What can hang from each mark
j883: j488
j979: j228 j236
j654: j236
j542: j488 j979
j228: j236
j188: j204 j236
j339: j204 j236
j236: j228 j488 j542 j883
j687: j236
j488: j687
j204: j236

Every row comes from one small tree of marks. Brackets hold a mark, then the marks that hang from it, in the order of their numbers. Every link used is in the known rows. Which tree was each row made from?
Known rows
(j204 j236): [  2.2 -31.9 -32.7 -18.3  38.5 -32.4  -2.1 -16.2 -13.5 -11.8  18.9  16.6
  13.8 -21.9  15.4  27.6  18.5  11.9  26.9 -14.2  28.0  -9.5]
(j188 (j236 j488 j883)): [ 31.1  20.5 -17.5  -1.9  -8.5 -16.9  27.2   9.9 -13.7   0.7  -9.4   0.0
 -11.4  -7.6  17.6  -4.8  -4.4  17.4  -2.3  -0.4  -3.8  12.8]
(j204 (j236 j488 j542)): [-13.1 -28.0 -17.6 -21.9   9.5   7.6 -16.8 -38.5   9.8  -7.3  13.7  -4.6
   9.3 -27.1   1.8   7.9   4.8  42.6 -25.1  -4.4   2.1 -24.6]
(j339 j204 (j236 j228 j542)): [-30.0  -7.4 -13.0  19.7  10.0 -23.3  -9.3  51.4  17.8  36.1 -13.8  -1.6
  23.7  28.7  -0.2 -27.4   7.7 -21.9  26.8 -12.6  21.2 -22.5]
(j542 (j488 j687) (j979 j236)): [ 26.7  15.2  42.1   3.2  -7.2 -27.2   5.6 -16.3 -16.3 -16.7 -36.0 -35.6
  23.5 -12.2 -24.6  -4.2  -9.0 -33.8  19.3 -12.9  18.6  46.0]
(j188 j204 (j236 j488 j542 j883)): [ 10.0  33.2 -18.8  12.0 -21.8  21.5  52.4  21.1  32.5  15.6   2.1 -26.0
 -51.2  10.8  11.2 -36.9 -36.6  21.6 -24.1  19.5  -6.2  -7.1]
(j687 (j236 j228 j488)): [-13.7  -8.3   3.1  -3.1  -2.8  18.8 -19.3  -6.5  18.7 -12.6  -2.2  36.6
  -7.9   4.9  -2.0  22.6  33.1  28.5   2.8 -10.9  31.7 -14.1]
(j883 j488): [ 15.2 -43.5  -8.9 -12.3  37.5 -20.0 -18.4  15.6 -39.8  14.7 -10.9  32.2
  -5.6  -4.1   5.2   9.1  35.2 -30.7  20.1   9.1  15.6   6.6]
(j542 (j488 j687) j979): [ 34.6  -4.7  37.5   3.3  -6.7 -21.1  -2.9 -14.4 -21.9 -10.1 -27.8 -28.5
  31.8 -28.0 -11.4  -1.7  20.3 -32.3  19.4 -14.5  21.7  29.4]
(j542 (j979 j228)): [ 12.8   1.5   2.8 -19.5  21.8 -14.1 -18.0  -6.6 -35.4  -0.4  -8.8   8.7
  31.2 -19.6 -12.6  18.9  23.3 -20.3  16.3  -3.0   4.8  14.2]
(j687 j236): [  4.0 -22.6   0.6 -11.8  12.6 -19.1  -9.0  -0.4  -3.8  -5.5   3.5  45.6
 -18.7   7.6  16.0  31.9  21.1   7.7  28.2 -28.4  22.6  -7.0]
(j488 (j687 (j236 j228 (j542 j979) j883))): [-17.8  12.8  18.3  22.4 -14.8  22.8  19.2  -4.2   5.8   3.6   8.1  -9.9
 -13.2  11.0   0.8   3.8  13.8   9.9   0.8 -10.6  20.8 -28.2]
(j979 j228 (j236 j488)): [-24.8  17.0  22.7 -50.3   3.0  -6.1  -9.1 -18.7 -10.1 -10.4  10.9  12.0
  16.3  21.6 -23.6   3.4 -22.6 -16.9  -5.8   2.6  -9.4  36.0]
(j339 j236): [ 11.0 -11.5  -7.1 -12.0   2.8 -61.7   5.0  48.4 -27.4   6.2  -4.6  15.8
  24.6   6.5  16.8   6.9  19.5 -28.2  29.5  -3.0   2.9  17.5]
(j979 (j236 j228 j488 j542 j883)): [-36.3  10.8  -0.2   8.1 -16.5  32.2   3.2  15.8  26.0  -3.4 -18.0 -25.1
  -2.1  18.3 -16.1 -10.6 -34.6  39.4 -34.9  23.3 -14.3  21.9]
(j654 j236): [ -7.2 -30.5 -24.2  -7.8  10.7 -17.3 -29.5  -6.3 -19.1  -2.8  11.4  51.1
 -30.1 -12.1  -1.3  48.5  35.0 -17.4  13.3   5.3   1.1 -13.3]
(j204 (j236 (j488 j687))): [ -0.8 -12.8 -11.4 -18.0  10.1 -13.4  -5.1 -38.2  -5.5 -18.8  24.3   4.5
  13.3 -24.7   0.3  18.2  28.6  14.5   6.7  -5.8  28.2 -15.6]
(j542 j488): [ 19.8 -46.4  20.3 -21.6   5.2 -29.6  -6.5   7.1 -11.0  -3.5 -12.1   0.6
  24.4 -11.8  15.7   1.8   8.8 -20.2  21.7 -18.0  14.4  37.3]
(j687 (j236 j542 j883)): [-18.1 -17.9  -1.2   3.5  -2.5  16.4  -9.0   3.2  17.3   4.7  -4.2  16.7
 -25.0  11.9  17.9  11.3 -15.2  40.0 -12.3 -19.7 -18.9 -13.0]
(j339 j204 (j236 j228 (j488 j687) (j542 j979))): [-24.3  24.1   8.0  29.1 -17.2  -1.8 -18.9  24.9  22.6  26.4 -24.5 -22.2
  29.0  14.7 -26.4 -36.2  20.9 -18.1   4.2  -2.1  19.4 -25.5]
(j228 (j236 j488 (j542 j979) j883)): [ 33.0  -0.3 -10.8  19.4 -21.2  20.3 -18.9   4.3   6.6 -13.5  11.0   4.3
   2.4 -11.6  14.9   2.2 -10.1  35.1 -24.2  20.5 -58.5  -0.5]
(j654 (j236 (j542 (j488 j687) (j979 j228)) j883)): [-28.5  -3.9   1.5   7.0 -11.7  29.1 -35.5 -27.5   3.0   1.9  -7.5  -1.6
 -15.9 -14.6 -17.6  13.0 -12.4  -1.7 -38.2   9.4 -46.8 -10.6]
(j542 (j979 j228 (j236 (j488 j687) j883))): [ -2.5  40.7  16.4  -8.9  -1.5   1.5 -12.2 -14.5 -17.9 -13.8 -18.8 -14.4
  23.5  -4.0 -34.6   5.2 -10.4 -10.0  -6.1  10.4 -13.9  35.5]

Write each row's tree
[ 16.9  43.3  -5.8  -3.9 -14.7  18.3  44.5  -4.2  19.5  15.5   1.5 -22.4
 -38.9   2.1  -7.1 -33.3 -23.2   3.0 -20.5  11.9   7.6 -17.8]
(j188 j204 (j236 j488 (j542 (j979 j228))))
[ -3.7  -4.2  17.3 -23.5  -1.1  10.6   1.3  -8.9  -7.7   0.5  43.6   5.6
  22.9  16.6  18.8  -9.7 -26.8 -15.5  -7.5  -3.8 -43.0   1.2]
(j979 (j228 (j236 (j542 (j488 j687)) j883)))
[ 25.3 -16.0 -11.5  19.4   0.7   7.8   2.7  17.2  -8.6   3.2  28.7  13.1
 -13.5  10.3  30.2  -4.1 -13.1   3.5  -4.1  14.8 -46.0 -13.4]
(j228 (j236 j542 (j883 (j488 j687))))
[  0.7 -16.5  34.9   0.4 -10.4  -4.6   7.9  -4.2   6.2  -8.3  -4.0  -9.2
  12.5   4.3   9.7  -5.5   5.1 -14.6  15.8 -22.1  23.9  17.4]
(j542 (j488 (j687 (j236 j228 j883))))
[-26.1  -4.2  -8.5   6.4 -14.1  22.4 -27.3 -20.2   1.3  -9.0  14.8  33.1
 -22.2 -10.3 -21.6  35.1  51.8  -6.8 -10.6  21.7  18.4 -28.3]
(j654 (j236 j228 (j488 j687)))
[-30.2  -2.5 -12.8  11.2   3.8  33.8 -41.3 -23.1 -11.4  10.6  -7.1  13.8
 -30.6 -10.6 -22.9  16.9   0.2  -6.9 -39.0  23.0 -46.4 -24.8]
(j654 (j236 (j542 (j979 j228)) (j883 (j488 j687))))
[ 28.9   6.6  -2.2 -11.8  19.9 -15.2 -17.1  -6.4 -33.1  -8.6   6.7  18.8
  29.6 -14.6  -4.1  20.9  16.4 -20.6  20.6  -0.6  -9.9   8.6]
(j542 (j979 (j228 j236)))
[ 37.0   2.3  -4.1  14.7 -21.6  -3.2   0.4  11.4  -4.7 -21.9  36.1  21.3
  -0.3   1.9  24.4  10.6  11.0   5.9  10.1  16.0 -29.4   7.1]
(j228 (j236 (j488 j687) j883))
[ 27.5 -17.3   3.0  15.0 -15.3   3.3   8.3  12.7   5.6  -5.8  28.3  -2.3
   0.6   7.2  35.1  -7.6 -26.9   8.8  -3.2   1.3 -46.1   1.7]
(j228 (j236 (j542 (j488 j687)) j883))
[-19.2 -11.2 -15.0  17.8  23.3  19.2 -15.7  17.5   9.3  -1.9 -14.7  33.9
 -14.6  15.8   6.8  15.5  11.8  20.6   8.1  -3.8  12.9  -7.0]
(j687 (j236 j228 (j883 j488)))
[-17.5  23.7  18.9   6.2 -18.2 -15.8 -26.3   9.2   9.8  26.8 -15.7 -15.3
  27.9  14.8 -24.8 -35.5   8.6 -31.0   2.7 -11.1  -3.8 -16.5]
(j339 j204 (j236 (j488 j687) (j542 (j979 j228))))
[  4.7 -20.7  38.9  -6.3  -7.9 -10.2   8.6  -9.6   2.2  -7.1  -0.3  -4.0
  12.0   3.2   8.1  -2.1  13.5 -21.9  21.0 -26.6  34.6  11.8]
(j542 (j488 (j687 (j236 j228))))
[-16.5  17.4  14.4  -2.4 -11.1  -1.2  16.9   5.2   2.6 -13.0   0.2  -5.8
   0.9  18.1 -20.7   4.9   6.5  -3.1   7.1  12.7  35.1  20.0]
(j979 (j236 j228 (j488 j687)))
[ 10.8  44.2 -22.5  14.4  -0.5  13.2  58.1  22.3  17.3  21.1  -0.9 -29.5
 -41.2  11.6   8.0 -34.0 -46.0   4.0  -9.4  11.4  -7.0  -9.1]
(j188 j204 (j236 (j542 (j979 j228)) j883))
[-25.9  -5.7 -18.5  18.6  16.4  28.8  -1.0 -21.9  21.4  -8.4  -8.5 -43.0
  29.9 -23.7  -3.2  -8.3 -16.8  41.0 -23.7  -0.8   3.4 -16.1]
(j204 (j236 j228 (j542 (j488 j687) j979) j883))
[ 13.7  39.2  -9.2  11.6  -4.9  14.5  53.4  15.7  24.8  17.5 -10.9 -40.6
 -31.5   8.5   7.1 -44.6 -57.4  -0.4 -14.7   5.6 -11.0   4.0]
(j188 j204 (j236 (j542 j488 (j979 j228)) j883))
[-13.9   6.6   1.5  -7.3  -1.3  -3.1   4.0  12.1   4.8 -13.3 -10.2   3.8
   3.7  14.0 -18.5  10.0   1.9   7.1   5.5  13.4  26.8  27.9]
(j979 (j236 j228 j488))
[ 10.1  48.1 -14.4  19.8   4.3  20.8  57.2  14.8   8.6  26.6  -3.3 -31.7
 -48.8  15.7  -0.2 -43.8 -41.5 -12.9 -13.8  17.5  -5.3 -16.3]
(j188 j204 (j236 (j542 (j979 j228)) (j883 (j488 j687))))
[ -9.3 -40.5 -13.0 -20.2  23.4  -8.0  -5.7 -31.2   6.7  -3.5   9.0 -12.3
  16.8 -23.0  12.6   3.2 -11.6  24.5  -8.0 -19.6   6.2 -14.8]
(j204 (j236 (j542 j488)))
